Each row was made from one walk, in order. Every step used is in the known rows, and no mark comes twice. Write each row's walk.
Known rows:
buzab, lavab, degat, sime, nekile: [-0.10  0.03 -0.05 -0.07  0.06 -0.14 -0.01 -0.02 -0.20  0.06 -0.16  0.04
  0.22 -0.08  0.17 -0.26 -0.16 -0.21  0.04  0.25 -0.09  0.06 -0.04  0.04
  0.06]
fata, daguta, fisaz, degat: [ 0.35 -0.26  0.09  0.03  0.00 -0.14 -0.16  0.03  0.10 -0.04  0.17 -0.19
 -0.02 -0.22 -0.40  0.15 -0.04  0.00  0.15  0.14 -0.05 -0.05  0.37  0.02
 -0.38]
sime, nekile: [ 0.16 -0.21 -0.08 -0.23 -0.21  0.14  0.21 -0.12  0.28 -0.06  0.16 -0.14
  0.06 -0.09 -0.14 -0.11  0.01  0.12  0.04  0.09  0.22  0.04  0.05 -0.24
 -0.02]
buzab, lavab, sime: [-0.15  0.05 -0.02  0.07  0.32  0.23 -0.02  0.02 -0.11 -0.08 -0.31  0.32
  0.12  0.07  0.12 -0.27  0.07 -0.14  0.10  0.30 -0.18  0.03  0.03  0.03
 -0.04]
nekile, fisaz, siba, kido: [-0.06 -0.01  0.00 -0.09 -0.06  0.10 -0.16  0.18  0.01 -0.11  0.25  0.46
  0.08  0.11 -0.16  0.17 -0.03  0.12  0.03 -0.02  0.15  0.12 -0.07  0.14
 -0.21]
lavab, sime: [-0.18 -0.19 -0.14  0.17  0.03  0.18  0.05 -0.09  0.14  0.06 -0.14  0.19
 -0.10  0.19  0.06 -0.21  0.16  0.09  0.04  0.15 -0.19  0.06  0.06 -0.15
 -0.12]
daguta, fisaz, degat, lavab, sime: [ 0.12  0.06  0.03  0.16  0.02 -0.20 -0.11 -0.01 -0.11 -0.15 -0.08 -0.13
 -0.06 -0.01  0.08  0.21 -0.02  0.17  0.03 -0.25 -0.14  0.03  0.27 -0.05
  0.07]
sime, lavab, degat, fisaz, siba, kido: [-0.15  0.10 -0.11 -0.08 -0.05 -0.29  0.00 -0.12 -0.09  0.12  0.09  0.05
 -0.20 -0.08 -0.10  0.18 -0.27  0.08 -0.18 -0.10  0.06  0.08 -0.28 -0.06
  0.27]
fata, daguta, fisaz, siba: [ 0.24 -0.42  0.07 -0.11 -0.06 -0.09 -0.20  0.08 -0.02 -0.02  0.37 -0.05
  0.02 -0.07 -0.65  0.24  0.06  0.04  0.11  0.18  0.04 -0.03  0.15 -0.06
 -0.40]
fisaz, degat, lavab, buzab: [-0.10  0.13  0.37  0.18  0.09 -0.04 -0.07 -0.11 -0.30 -0.15 -0.06 -0.25
 -0.07 -0.13  0.16  0.26  0.07 -0.11  0.12 -0.14 -0.07 -0.31  0.05  0.14
  0.24]
fata, daguta, fisaz: [ 0.33 -0.44 -0.03 -0.03  0.00 -0.11 -0.13  0.03  0.11  0.01  0.22 -0.07
  0.07 -0.12 -0.52  0.05 -0.03  0.08  0.18  0.30  0.03  0.01  0.27 -0.07
 -0.52]
buzab, lavab, sime, nekile: [ 0.01  0.05 -0.08 -0.09  0.21  0.21  0.05 -0.02 -0.02 -0.12 -0.23  0.24
  0.10  0.00  0.15 -0.33  0.06 -0.12 -0.03  0.23 -0.11  0.07  0.04 -0.03
  0.06]
kido, siba: [-0.08 -0.30  0.35 -0.24  0.12  0.33  0.02 -0.11  0.12  0.07  0.19  0.02
 -0.09  0.03 -0.47  0.15 -0.01  0.03  0.07 -0.07  0.21  0.05 -0.07 -0.19
  0.07]
sime, lavab, degat, fisaz, daguta: [-0.13  0.19 -0.02 -0.04 -0.10 -0.20  0.09 -0.17 -0.05  0.05 -0.07 -0.20
 -0.15 -0.09 -0.07 -0.01 -0.18  0.00 -0.09 -0.11 -0.06 -0.02 -0.22 -0.08
  0.05]
sime, lavab: [-0.08 -0.03 -0.09 -0.13  0.00  0.24  0.22 -0.13  0.21  0.03  0.00 -0.06
 -0.07  0.08 -0.21  0.13 -0.09  0.18  0.01  0.08  0.18 -0.06 -0.02 -0.19
  0.13]
fata, daguta: [ 0.18 -0.34  0.00  0.00  0.01  0.15 -0.04  0.01  0.10  0.05  0.21  0.01
 -0.01 -0.05 -0.44 -0.05  0.08 -0.05  0.20  0.41  0.10 -0.08  0.09 -0.01
 -0.44]
fisaz, degat, lavab, sime, nekile: [ 0.04  0.29  0.03  0.12 -0.02  0.09  0.04 -0.07 -0.12 -0.17 -0.04 -0.11
 -0.22  0.04  0.30  0.05  0.14  0.00 -0.07 -0.24 -0.04 -0.06  0.05  0.03
  0.32]
degat, sime, nekile, fisaz, siba, kido: [ 0.10 -0.06 -0.26 -0.13 -0.20 -0.02  0.05  0.11  0.18  0.04  0.40  0.25
  0.15  0.11 -0.01  0.01  0.12  0.01 -0.11 -0.03  0.17  0.15 -0.15  0.04
  0.04]
buzab, lavab, sime, degat, fisaz, siba: [-0.16  0.21  0.07 -0.03  0.30  0.12 -0.10  0.19 -0.24  0.08 -0.36  0.25
 -0.05 -0.01  0.09 -0.20  0.00 -0.24 -0.12  0.02 -0.10  0.12 -0.21  0.09
  0.24]
fata, daguta, fisaz, siba, kido: [ 0.31 -0.44  0.00 -0.07 -0.03 -0.14 -0.22  0.05  0.00 -0.01  0.46  0.12
 -0.03 -0.10 -0.70  0.24  0.05  0.03  0.09  0.20  0.05  0.03  0.20 -0.01
 -0.34]
sime, lavab, buzab: [-0.19 -0.19  0.14 -0.10  0.10  0.04  0.11 -0.28  0.08  0.03 -0.06 -0.16
 -0.03 -0.04 -0.13  0.16 -0.08  0.06 -0.03  0.12 -0.02 -0.28  0.00 -0.12
  0.12]
daguta, fisaz, degat, lavab: [ 0.16  0.05  0.11  0.08 -0.01 -0.18 -0.09  0.01 -0.11 -0.16  0.01 -0.23
  0.04 -0.10 -0.05  0.31 -0.08  0.16  0.13 -0.23  0.01 -0.01  0.25 -0.03
  0.06]
nekile, fisaz: [-0.02 -0.02 -0.04 -0.03 -0.03  0.14 -0.04  0.15  0.14 -0.10 -0.06  0.22
  0.19  0.10  0.05 -0.07 -0.13  0.19  0.13  0.10  0.13  0.09  0.03  0.07
 -0.45]

Write each row's walk:
[-0.01  0.03  0.02 -0.04  0.00 -0.01  0.05  0.16  0.10  0.31 -0.23 -0.16
 -0.14 -0.16 -0.07 -0.14 -0.21 -0.02 -0.02 -0.09  0.19  0.17 -0.18 -0.09
  0.12] | sime, degat, fisaz
[-0.12  0.10 -0.01  0.15  0.01  0.06  0.03  0.04  0.07  0.21 -0.29 -0.01
 -0.30  0.03  0.05 -0.36  0.14 -0.13 -0.15 -0.14 -0.22  0.14 -0.11 -0.06
  0.02] | lavab, sime, degat, fisaz, daguta
[ 0.06  0.31 -0.01 -0.06  0.22  0.14 -0.05  0.08 -0.03 -0.23 -0.30  0.27
  0.10 -0.03  0.39 -0.28 -0.03 -0.14 -0.08  0.07 -0.14  0.08  0.10  0.14
  0.02] | buzab, lavab, sime, nekile, fisaz, degat
[-0.14 -0.06  0.24 -0.02  0.08  0.05  0.00 -0.04 -0.24  0.21 -0.22 -0.22
 -0.20  0.02 -0.01 -0.03 -0.09 -0.06 -0.07 -0.06  0.10 -0.10 -0.04 -0.02
  0.25] | sime, degat, lavab, buzab
[-0.14 -0.13  0.21  0.11  0.13 -0.02 -0.06 -0.15 -0.37 -0.10  0.00 -0.08
  0.08  0.03  0.00  0.14  0.11  0.02  0.10  0.10  0.02 -0.27 -0.14  0.04
  0.02] | degat, lavab, buzab
[-0.07  0.08  0.05 -0.05  0.02  0.21  0.09  0.08 -0.13  0.20 -0.17 -0.14
 -0.23  0.12 -0.06 -0.06 -0.10  0.03 -0.03 -0.10  0.26  0.06 -0.05 -0.06
  0.26] | sime, degat, lavab
[ 0.31 -0.22  0.22  0.07  0.08 -0.28 -0.25 -0.03 -0.19 -0.09  0.15 -0.24
 -0.02 -0.22 -0.28  0.22  0.00 -0.06  0.08  0.10 -0.11 -0.20  0.27  0.12
 -0.29] | fata, daguta, fisaz, degat, lavab, buzab
[-0.16  0.09  0.15  0.13  0.02 -0.05  0.09 -0.13  0.06  0.09 -0.02 -0.25
 -0.05 -0.09  0.14  0.24  0.06 -0.16  0.01 -0.10 -0.15 -0.27  0.07  0.06
  0.35] | fisaz, degat, sime, lavab, buzab
[-0.10 -0.09 -0.18 -0.07 -0.30 -0.36 -0.07 -0.04 -0.05  0.15  0.23  0.15
 -0.01  0.04  0.12 -0.08 -0.15 -0.01 -0.16 -0.02 -0.06  0.20 -0.09  0.02
  0.00] | lavab, degat, sime, nekile, fisaz, siba, kido
[ 0.08  0.20 -0.23  0.01  0.01  0.11  0.02  0.01 -0.15 -0.19 -0.01  0.21
 -0.06  0.28  0.30 -0.16  0.11  0.18 -0.19 -0.09  0.09  0.11 -0.16  0.01
 -0.01] | degat, lavab, sime, nekile, fisaz
[ 0.04  0.11  0.13  0.12 -0.06 -0.04  0.04  0.05 -0.01 -0.08  0.06 -0.11
  0.12 -0.23 -0.23 -0.07  0.21 -0.13  0.20 -0.08 -0.02 -0.07 -0.32  0.04
 -0.24] | degat, fisaz, daguta
[ 0.12 -0.05 -0.28 -0.10 -0.19  0.02  0.13  0.10  0.25  0.05  0.18  0.07
  0.24  0.10  0.12 -0.15  0.06  0.05 -0.04  0.05  0.16  0.11 -0.10 -0.02
 -0.12] | degat, sime, nekile, fisaz
[-0.20 -0.18 -0.06  0.04  0.04 -0.03  0.14 -0.16  0.08  0.20  0.05 -0.09
  0.10  0.08 -0.02  0.11  0.10 -0.05 -0.04  0.14 -0.06 -0.21 -0.13 -0.06
  0.18] | degat, sime, lavab, buzab
[-0.11  0.07 -0.14  0.19  0.10  0.17  0.02 -0.05 -0.25 -0.07 -0.07  0.18
 -0.12  0.29  0.14 -0.06  0.20  0.12 -0.01  0.03  0.00  0.01 -0.14 -0.02
  0.05] | degat, lavab, sime
[-0.11  0.01 -0.13  0.12  0.08  0.02  0.01  0.06  0.11  0.29 -0.34  0.07
 -0.27  0.04  0.17 -0.33 -0.02 -0.01 -0.17 -0.07 -0.11  0.22 -0.12 -0.11
  0.10] | lavab, sime, degat, fisaz
[ 0.24  0.07 -0.01  0.03 -0.06 -0.21 -0.05 -0.04 -0.03 -0.19  0.00 -0.20
 -0.06 -0.06  0.12  0.16 -0.02  0.17 -0.08 -0.30 -0.09  0.07  0.27 -0.10
  0.13] | daguta, fisaz, degat, lavab, sime, nekile
[-0.10  0.05  0.05  0.20 -0.07  0.03  0.08  0.03  0.11  0.09  0.03 -0.15
  0.02 -0.05  0.10  0.13  0.12 -0.13  0.18 -0.06 -0.06 -0.11  0.10  0.05
  0.18] | fisaz, degat, sime
[-0.22  0.03  0.00  0.07  0.14 -0.12 -0.06  0.01 -0.28  0.10 -0.24  0.12
  0.23 -0.03  0.14 -0.21 -0.15 -0.21  0.14  0.31 -0.15  0.02 -0.04  0.10
 -0.01] | buzab, lavab, degat, sime
[-0.03  0.33 -0.06  0.03 -0.01  0.04  0.01  0.16  0.15 -0.05 -0.06  0.07
  0.07  0.08  0.28  0.10 -0.10  0.04 -0.04 -0.15  0.04  0.01  0.02  0.19
 -0.03] | nekile, fisaz, degat, sime, lavab
[ 0.11  0.04 -0.16 -0.09 -0.24  0.06  0.14  0.06  0.22 -0.04  0.23  0.00
  0.20  0.08  0.02 -0.19  0.23 -0.07 -0.02 -0.04  0.04  0.04 -0.09  0.02
 -0.19] | degat, sime, nekile, fisaz, daguta
[ 0.18  0.18  0.14 -0.16 -0.09 -0.09 -0.02 -0.02 -0.01 -0.26  0.03 -0.12
  0.07 -0.13  0.30  0.02 -0.09  0.05 -0.13 -0.18  0.10 -0.07  0.03  0.11
 -0.01] | sime, nekile, fisaz, degat, lavab, buzab
[-0.09  0.19 -0.01  0.10 -0.03  0.06  0.16 -0.03  0.15  0.09  0.01 -0.19
 -0.08  0.00  0.09  0.21  0.06 -0.08  0.03 -0.13 -0.01 -0.14  0.06  0.02
  0.37] | fisaz, degat, sime, lavab
[ 0.17 -0.03 -0.08 -0.31 -0.22  0.06  0.01  0.07  0.19 -0.17  0.35  0.23
  0.05  0.00 -0.10  0.04 -0.05  0.14 -0.12 -0.08  0.26  0.16 -0.05 -0.02
 -0.07] | sime, nekile, fisaz, siba, kido
[-0.09  0.30  0.11  0.06  0.30  0.14 -0.03  0.11 -0.17  0.04 -0.43  0.15
 -0.04 -0.06  0.08 -0.40  0.08 -0.34 -0.05  0.04 -0.23  0.07 -0.11  0.12
  0.07] | buzab, lavab, sime, degat, fisaz, daguta
[ 0.22  0.14 -0.01 -0.21 -0.20  0.05  0.08  0.05  0.28 -0.20  0.05 -0.08
  0.06 -0.11  0.19 -0.06 -0.14  0.10 -0.05 -0.15  0.16  0.08  0.14  0.00
 -0.09] | sime, nekile, fisaz, degat
[-0.12 -0.05 -0.26  0.01 -0.03  0.13  0.23 -0.05  0.18  0.20  0.10 -0.01
  0.06  0.18 -0.09  0.07  0.09  0.04  0.00  0.09  0.10 -0.04 -0.13 -0.11
  0.18] | degat, sime, lavab
[ 0.00  0.20 -0.15 -0.06 -0.04  0.12 -0.03  0.05 -0.25 -0.22  0.11  0.23
 -0.10  0.31  0.21  0.00  0.19  0.14 -0.24 -0.18  0.11  0.07 -0.25  0.02
  0.09] | degat, lavab, sime, nekile, fisaz, siba
[-0.09  0.22  0.09  0.05  0.04 -0.08 -0.06  0.07  0.06 -0.04 -0.10  0.00
  0.10  0.00  0.33  0.13 -0.10 -0.02 -0.06 -0.12 -0.09 -0.13  0.04  0.23
 -0.05] | nekile, fisaz, degat, sime, lavab, buzab
[-0.27 -0.22 -0.11  0.15 -0.19 -0.26  0.00 -0.10 -0.06  0.27 -0.04 -0.07
  0.04  0.06  0.10 -0.13 -0.11 -0.02  0.09  0.16 -0.15  0.06 -0.03 -0.08
 -0.10] | lavab, degat, sime
[-0.03  0.22  0.00  0.10 -0.04  0.02 -0.06  0.20  0.12 -0.05 -0.05  0.10
  0.15  0.05  0.29  0.03 -0.05  0.00  0.08 -0.10  0.00  0.02  0.06  0.21
 -0.18] | nekile, fisaz, degat, sime
[ 0.04 -0.11  0.11  0.06  0.00 -0.35 -0.05 -0.10  0.07  0.03 -0.01 -0.32
  0.08 -0.17  0.00  0.32 -0.09  0.04  0.00 -0.18 -0.21 -0.13  0.28 -0.05
  0.14] | daguta, fisaz, degat, sime, lavab, buzab
